Every row comes from one small tree of marks. Brackets hold a mark, then the marks that hang from it, in the order of their numbers. Every link used is in the known rows. Which tree was each row made from?
In the rows, zero is written as 128.
Known rows
[q803 q691]: [ 90 134 171 115  85 140  83 134 157 136 130 188 118 127 165 132 130 124
 123 106 131 128]
[q691 [q488 q181] q548 q803]: [112 161 167  95 104 154 117  89 141 135 173 165 154 132 133 113 151  94
 139  89 181 114]
[q284 q181]: [ 94 130 150 135  79 147 110 136 149 135 122 184 136 146 162 133 137  95
 113 118 132 124]
[q850 [q284 [q181 q488 q628]]]: [ 90 116 126 121  76 144 121 153 147 126 153 176 126 134 183 125 134 112
 125 107  98 132]
[q850 [q284 [q181 [q488 q691] q628]]]: [ 81 103 116 101  72 148 112 148 122 124 154 196 118 129 185 111 140 100
 120  95 116 144]
[q181 q284 [q488 [q691 q548]] q850]: [ 92 142 168  59  53 145 104  83 122 204 113 214 115 149 161 112 167  88
 124  83 151 110]
[q284 [q181 [q488 [q691 q548]] q628]]: [ 86 136 136  87  76 151 117 119 122 138 157 215 127 151 149 101 162  99
 131  80 150 131]
[q803 q548]: [117 132 157 125  86 153  90 112 136 124 113 183 126 125 138 117 129 119
 128 101 156 113]
[q548 [q803 [q691 q488]]]: [ 81 139 156 127  97 124  93 127 151 147 160 184 143 136 161 143 120 116
 108 118 139 124]
[q548 [q803 q691]]: [ 77 127 164 128  74 135  90 134 146 143 147 182 124 138 174 146 130 120
 121 124 143 122]
[q803 [q691 [q488 [q181 q628]] q548]]: [ 91 147 157 106 104 121 101 123 170 123 178 209 137 119 106 123 153 113
 147  95 143 115]
[q181 q284 [q488 q691] q628 q850]: [ 61 123 127  87  56 150 114 109 113 188 109 218 101 133 148 107 154 114
 119  99 113 128]
[q628 q284]: [ 95 142 173 110  82 160 109 108 149 161 105 177 148 148 158 123 136 114
 106 104 131 132]
[q181 q488 [q628 q284]]: [ 80 150 158 111  82 164 117 103 135 159 118 185 136 143 151 105 135 143
 116  87 112 128]
[q181 q488 q628 q850]: [ 84 143 145 106  71 150 113 125 130 159 125 182 105 131 158 119 145 137
 120  86 116 116]
[q628 [q284 [q181 q850]]]: [ 80 144 166 114  59 164 129 129 160 192  94 191 129 135 157 151 160  81
 102 123 125 121]
[q181 q284 q850]: [ 86 129 156 112  64 140 109 118 151 192  95 193 115 140 152 143 145  98
 117 125 116 116]
[q181 q284 q628 q850]: [ 72 124 128 113  69 141 118 135 152 187 107 197 110 140 128 139 147 105
 124 130  97 126]
[q628 [q284 q181]]: [ 83 140 165 123  76 165 126 120 155 163 102 191 146 147 157 136 146  93
 106 120 127 133]
[q548 [q803 [q691 [q488 [q181 q284]]]]]: [ 62 127 158 134  75 121 101 103 149 157 138 212 141 122 142 144 138 103
 131 137 134 121]
[q691 q803]: [ 97 139 155 112  89 173 111 115 133 147 140 152 127 138 166 119 130 114
 122 105 150 132]
[q488 q181 [q691 [q803 q548]]]: [ 99 127 150 103  68 186 100  89  99 119 133 192 117  88 140  97 155 100
 151  97 200 122]
[q691 q548 q803]: [112 151 169  89  92 169 117 105 145 154 163 158 134 154 153 122 142  99
 135  94 167 120]
[q181 q488 q628]: [ 89 135 142 117  87 148 107 121 123 132 134 179 123 141 159 102 129 148
 122  81 117 125]
[q850 [q284 [q181 q488]]]: [103 121 152 117  69 143 108 134 141 132 140 169 130 134 202 128 133 100
 117 103 117 121]

Which tree is each row?
[111 128 154 100  82 122  95 132 152 134 144 165 131 107 167 140 149  93
 121 104 134 109] : [q691 [q488 [q181 [q850 q284]]]]
[ 84 121 122 106  74 186 110 106 102 113 148 198 110  85 118  92 159 109
 157  96 182 134] : [q488 [q181 q628] [q691 [q803 q548]]]
[ 81 132 152  94  52 157 106 120 109 166 111 206 112 125 183 119 161  97
 106  88 146 123] : [q284 [q181 [q488 q691] q850]]
[102 146 163 125 103 139  78 115 155 134 135 201 133 100 125 119 123 118
 116 101 150 115] : [q803 q548 [q691 q488]]
[107 155 182 103  98 125  88 105 164 128 164 200 143 120 127 127 151 103
 141  87 162 107] : [q803 [q691 [q488 q181] q548]]
[ 76 114 151  93  47 142  99 101 120 168  94 218 111 115 151 126 168  84
 133 114 146 118] : [q488 [q181 q284 q850] q691]
[107 145 163 111  90 121 106  98 137 127 175 179 160 153 138 129 154  97
 134 100 176 103] : [q691 [q488 q181] [q548 q803]]
[ 87 114 134  94  65 133 109 117 116 117 175 206 132 146 134 116 171 104
 154  97 179 122] : [q488 [q181 q628] [q691 [q548 q803]]]
[102 132 163  83  69 140  97  92 101 148 158 187 135 165 181 108 152 109
 125  75 182 115] : [q181 [q488 [q691 [q548 q803]]]]
[ 75 146 150 103  72 162 123 133 155 183 111 186 122 136 133 135 150 116
 109 114 113 127] : [q181 [q628 q284] q850]
[109 129 163  93  63 137  97 127 137 157 127 161 109 125 203 131 140 117
 115  91 122 109] : [q181 q488 [q850 q284]]
[104 149 167  63  81 176 107  81 103 159 155 174 129 146 175  93 152 105
 132  65 185 124] : [q181 [q488 [q691 q548 q803]]]
[100 142 166  61  59 167 112  96 119 159 153 185 114 115 150 119 184  81
 148  87 196 115] : [q488 [q181 q850] [q691 q548 q803]]
[106 140 159  69  85 172 107 103 122 153 161 174 134 148 156 105 150  92
 133  85 184 134] : [q488 [q691 q548 q803]]
[ 94 135 160  80  62 154  93 107 103 164 111 194 111 123 185 107 152 121
 110  75 150 118] : [q181 [q488 q691] q850]
[ 77 134 134 130  79 148 123 134 132 133 133 195 124 140 157 115 139 124
 120  99 111 129] : [q284 [q181 q488 q628]]
[ 98 120 160  90  60 133 100 101 110 122 160 197 140 148 159 119 170  92
 145  94 195 114] : [q488 q181 [q691 [q548 q803]]]
[126 139 164  79  83 114 101 123 165 143 164 170 135 124 153 142 162  79
 135  92 152  98] : [q691 [q488 [q181 [q850 q284]]] q548]
[ 87  99 121  83  56 135 101 149 130 125 149 192 102 102 163 127 163  96
 141 102 133 131] : [q488 [q181 q628 [q850 q284]] q691]
[113 146 158 110 102 122 106 113 148 148 172 172 162 174 144 133 134 102
 118 102 163 110] : [q691 q488 [q548 q803]]
[116 164 160  90 117 160 115 102 149 157 173 157 156 156 137 119 135  95
 122  89 164 123] : [q691 q488 q548 q803]
[115 113 160  56  54 129  94 123 134 137 154 186 113 120 169 134 178  73
 143  89 171 109] : [q488 [q181 [q850 q284]] [q691 q548]]
